Known rows, with every step that occurs
s, x: [ 0.10 -0.46 -1.10 -0.11  1.36 -1.66  0.85 -0.60 -2.05  0.89  2.11  1.20
  1.19 -1.76  1.42 -1.57  0.46  1.04  3.13  0.54]
x, s, n, w, y, g: [ 0.25 -1.92 -1.30 -3.06 -2.20 -0.07 -0.05  4.30 -1.04 -0.03 -1.49 -0.76
 -4.71 -1.76  1.58 -0.43  0.97 -1.41 -1.10 -3.26]
w, n, s: [ 0.91  0.72 -0.52 -0.55 -1.21 -2.75  1.63  2.28  0.22 -1.80 -3.92 -1.40
 -1.91 -3.24  2.60 -0.42  2.64 -1.02 -3.10  1.37]
n, s: [-0.25  0.71 -0.44 -0.78  0.08 -1.23 -0.43  1.65 -0.22 -0.77 -1.55 -1.46
 -1.73 -1.36  0.97 -0.92  1.55 -0.61 -2.70  0.90]
b, j: [ 2.24  1.37  0.04 -1.34  2.00  2.32 -1.90  0.66 -2.83 -1.63  1.66 -1.30
  0.55  1.03 -0.10 -1.42 -0.53 -0.02 -0.40 -0.86]
y, j: [ 1.66  0.43 -0.83 -0.69 -1.26  1.42 -2.32 -0.25 -2.09  1.79  1.20  0.88
 -0.63 -0.42  0.09 -0.36  2.19 -1.01  0.66 -0.20]
n, s, x, w, y, j, b: [ 2.46 -1.58 -3.94 -1.60  0.56 -2.44 -2.26  4.52 -1.53  3.50  1.39 -1.33
 -3.78 -0.99  0.67 -2.15  4.58 -0.91  0.87 -0.47]
w, x: [ 0.56 -1.28 -0.05  0.39 -0.76 -1.63  3.01  1.24 -0.51  0.34  2.45 -0.53
 -0.73  1.98  2.15  0.59  1.51  1.20  0.79  0.19]
x, s, n, w, y, j: [ 1.26 -1.22 -3.14 -1.07 -0.82  0.28 -1.13  2.93 -2.06  1.94 -1.42  0.03
 -5.84 -1.02  0.49 -1.44  2.83 -0.79  0.47 -1.01]
j, b, w: [ 4.30 -0.34 -3.00  0.19 -0.55 -0.72 -2.91  2.16 -1.03 -0.95  0.61 -1.79
  0.12  0.31 -2.04 -1.36  1.40 -0.59 -0.62 -1.16]
y, j, b, w, x, s: [ 4.02 -2.07 -1.63  0.46 -0.11 -1.39 -1.55  3.18 -2.88 -0.05  2.31 -1.48
 -4.34 -1.22  0.47 -0.55  5.50 -1.44 -0.57 -0.58]
j, b, w, x, s: [ 3.15 -2.35 -1.19  0.87  0.58 -2.09 -0.35  3.38 -1.82 -1.05  1.79 -1.91
 -4.07 -1.01  0.49 -0.28  4.46 -1.00 -0.94 -0.47]
s, n, w, y: [-0.30 -1.26 -3.31 -0.54 -0.54 -1.25  2.09  3.32  0.60  0.61 -2.95 -0.74
 -4.33  1.01  0.48 -1.41 -0.53  1.31  0.40 -0.98]
j, b: [ 1.94 -0.57 -1.08 -0.67 -0.59 -2.00 -0.91  2.59  0.21  1.30  0.76 -1.63
  0.12  0.14 -0.65 -0.92  1.51 -1.02 -0.03 -0.08]
n, s, x, w: [ 0.77 -0.86 -2.34  0.03  2.80 -1.16 -1.45  0.14 -0.84 -0.15  0.51 -0.37
 -3.62 -3.57  1.83 -1.54  3.87 -0.16  0.39 -0.04]
n, w, y, j: [ 0.71 -0.30 -3.84 -0.87 -0.30  0.89 -1.33  1.81 -2.15  3.43 -0.50  0.61
 -3.39  1.77 -0.26 -0.68  1.85  0.62  0.98 -0.48]
w, y, j, b: [ 2.04 -1.21 -2.56 -1.37 -1.10 -1.57 -1.51  4.26 -0.75  3.68  1.26 -1.03
 -1.70  1.29 -0.60 -0.95  2.31 -0.84  0.92 -0.75]
w, n: [ 1.62  0.00 -0.12  0.25 -1.64 -1.94  2.61  0.83  0.69 -1.17 -2.88  0.13
 -0.15 -2.34  2.02  0.67  1.35 -0.47 -0.65  0.58]
w, n, s, x: [ 0.85  0.07 -1.53 -0.59  0.39 -3.82  2.21  1.28 -1.90 -0.53 -0.99  0.23
 -0.29 -4.34  3.46 -1.92  2.70  0.16  0.52  1.64]

Rows
[ 4.54  0.84 -2.83 -0.83 -2.27 -2.46 -1.29  3.53 -1.59 -1.52 -2.85 -2.08
 -2.13 -3.25  1.28 -1.44  4.70 -1.89 -3.17  0.54]  y, j, b, w, n, s
[ 1.54 -2.21  1.34  0.01 -1.93 -2.43  2.42  2.69 -0.12 -2.48 -0.15 -1.46
 -4.59 -3.74  2.84 -1.27  2.57 -1.72 -0.39 -0.78]  w, x, s, n
[ 2.57 -0.80 -4.23 -1.34 -0.91 -1.23 -1.91  4.08 -1.44  4.00  0.44 -1.07
 -2.58  1.61 -0.88 -1.28  2.91 -0.52  0.79 -0.44]  n, w, y, j, b
[-1.25 -2.31 -2.95 -0.37  3.29 -1.90  0.76  2.91  0.39  1.28 -0.39 -0.40
 -4.89 -0.62  1.35 -1.01  1.58  1.44  0.83 -0.80]  n, s, x, w, y
[ 3.20 -0.14 -3.20 -0.48  0.06 -4.48  0.63  2.69 -2.40 -0.94 -0.62 -0.90
 -0.31 -4.27  2.44 -2.67  3.51 -0.17  0.23  1.07]  j, b, w, n, s, x
[ 2.69  0.85 -1.79 -0.11 -1.19 -2.22  0.26  2.34 -0.59 -3.12 -3.90 -1.66
 -1.83 -3.21  1.61 -0.92  2.81 -0.92 -3.59  0.67]  b, w, n, s
[ 1.85 -0.37 -2.26 -0.10 -0.90 -0.51 -0.43  1.26 -0.95 -1.57 -3.00 -1.07
 -5.06 -3.33  0.79 -2.02  2.72 -1.38 -0.80 -0.32]  x, s, n, w
[ 2.51 -1.67 -3.11 -1.13 -0.19 -1.05 -2.42  3.97 -0.31  3.45  1.14 -1.22
 -3.42  0.61 -0.58 -0.87  3.49 -1.16  0.72 -1.24]  x, w, y, j, b
[ 1.13 -1.36  1.42 -0.31 -1.41 -1.32  0.51  2.01  0.31 -2.65 -1.71 -1.09
 -4.12 -4.91  1.45 -1.59  1.68 -2.49 -0.90 -1.01]  x, s, n
[ 5.02 -0.26 -2.52  0.47 -2.08 -2.49  0.30  2.61 -0.18 -1.98 -2.49 -1.37
  0.00 -2.15  0.41 -0.38  2.53 -0.92 -1.11 -0.36]  j, b, w, n
[ 4.77 -2.24 -0.67 -0.31 -2.96 -2.23 -0.32  3.99 -1.73 -1.91  0.89 -2.12
 -4.86 -3.78  1.78 -2.19  4.59 -2.65 -0.30 -1.54]  y, j, b, w, x, s, n
[ 1.59  0.06 -1.23 -0.12 -0.17 -2.14  0.50  1.98  0.89 -2.04 -3.94 -1.57
 -4.03 -4.14  2.71 -0.28  4.23 -1.41 -3.45  0.76]  x, w, n, s
[ 3.17 -1.64 -3.46 -1.42 -1.39 -1.98 -1.81  5.23 -1.33  2.54 -0.50 -1.77
 -5.07 -1.20 -0.10 -2.17  4.06 -1.94  0.22 -0.89]  x, s, n, w, y, j, b
[ 2.37 -1.07 -1.71  0.70  0.54 -2.16  1.64  0.18  0.17 -1.02 -1.72  0.61
 -2.09 -4.53  3.03 -0.16  3.67 -0.33  1.00  0.09]  s, x, w, n
[ 4.07  0.13 -3.65 -0.83 -0.60 -3.69 -0.54  2.51 -3.50  0.01  0.04 -0.51
 -0.53 -4.39  2.39 -2.88  4.62 -0.74  0.55  0.87]  y, j, b, w, n, s, x
[ 1.48 -1.81 -3.46 -0.21  0.48 -1.58 -0.34  4.58  0.20  0.71 -0.45 -1.48
 -2.03  2.36 -1.65 -0.84 -0.40  1.15  0.00 -1.64]  j, b, w, y
[ 1.01 -1.58 -1.45  0.91  1.09 -1.37  0.99  1.82 -1.87 -0.03  0.30 -0.88
 -5.27 -0.78  1.51  0.10  4.38 -0.22 -0.54  0.53]  n, w, x, s
[ 1.34 -0.74 -2.85  0.56 -0.57 -1.17  2.37  1.08 -1.55  0.82  1.15 -0.61
 -2.23  2.50  1.79 -0.03  2.60  1.67  0.62  0.70]  n, w, x
[ 1.88 -0.73 -3.04 -0.46 -0.53  1.17 -2.17  2.07 -2.19  1.80  0.45  0.46
 -2.26  1.47 -0.99 -0.60  1.09  0.43  0.69 -1.52]  b, w, y, j
[-0.98 -1.69  0.08 -2.94 -1.83  0.26  0.41  3.34 -0.29  1.00  0.56  0.00
 -1.13  0.59  1.13  0.88 -0.93 -0.38 -0.51 -3.20]  w, y, g
[ 0.45 -2.07  0.71  0.66  0.90 -1.61  1.60  2.00 -1.09 -0.44  1.35 -0.79
 -4.15 -1.24  1.82  0.54  3.55 -0.66 -0.41  0.22]  w, x, s
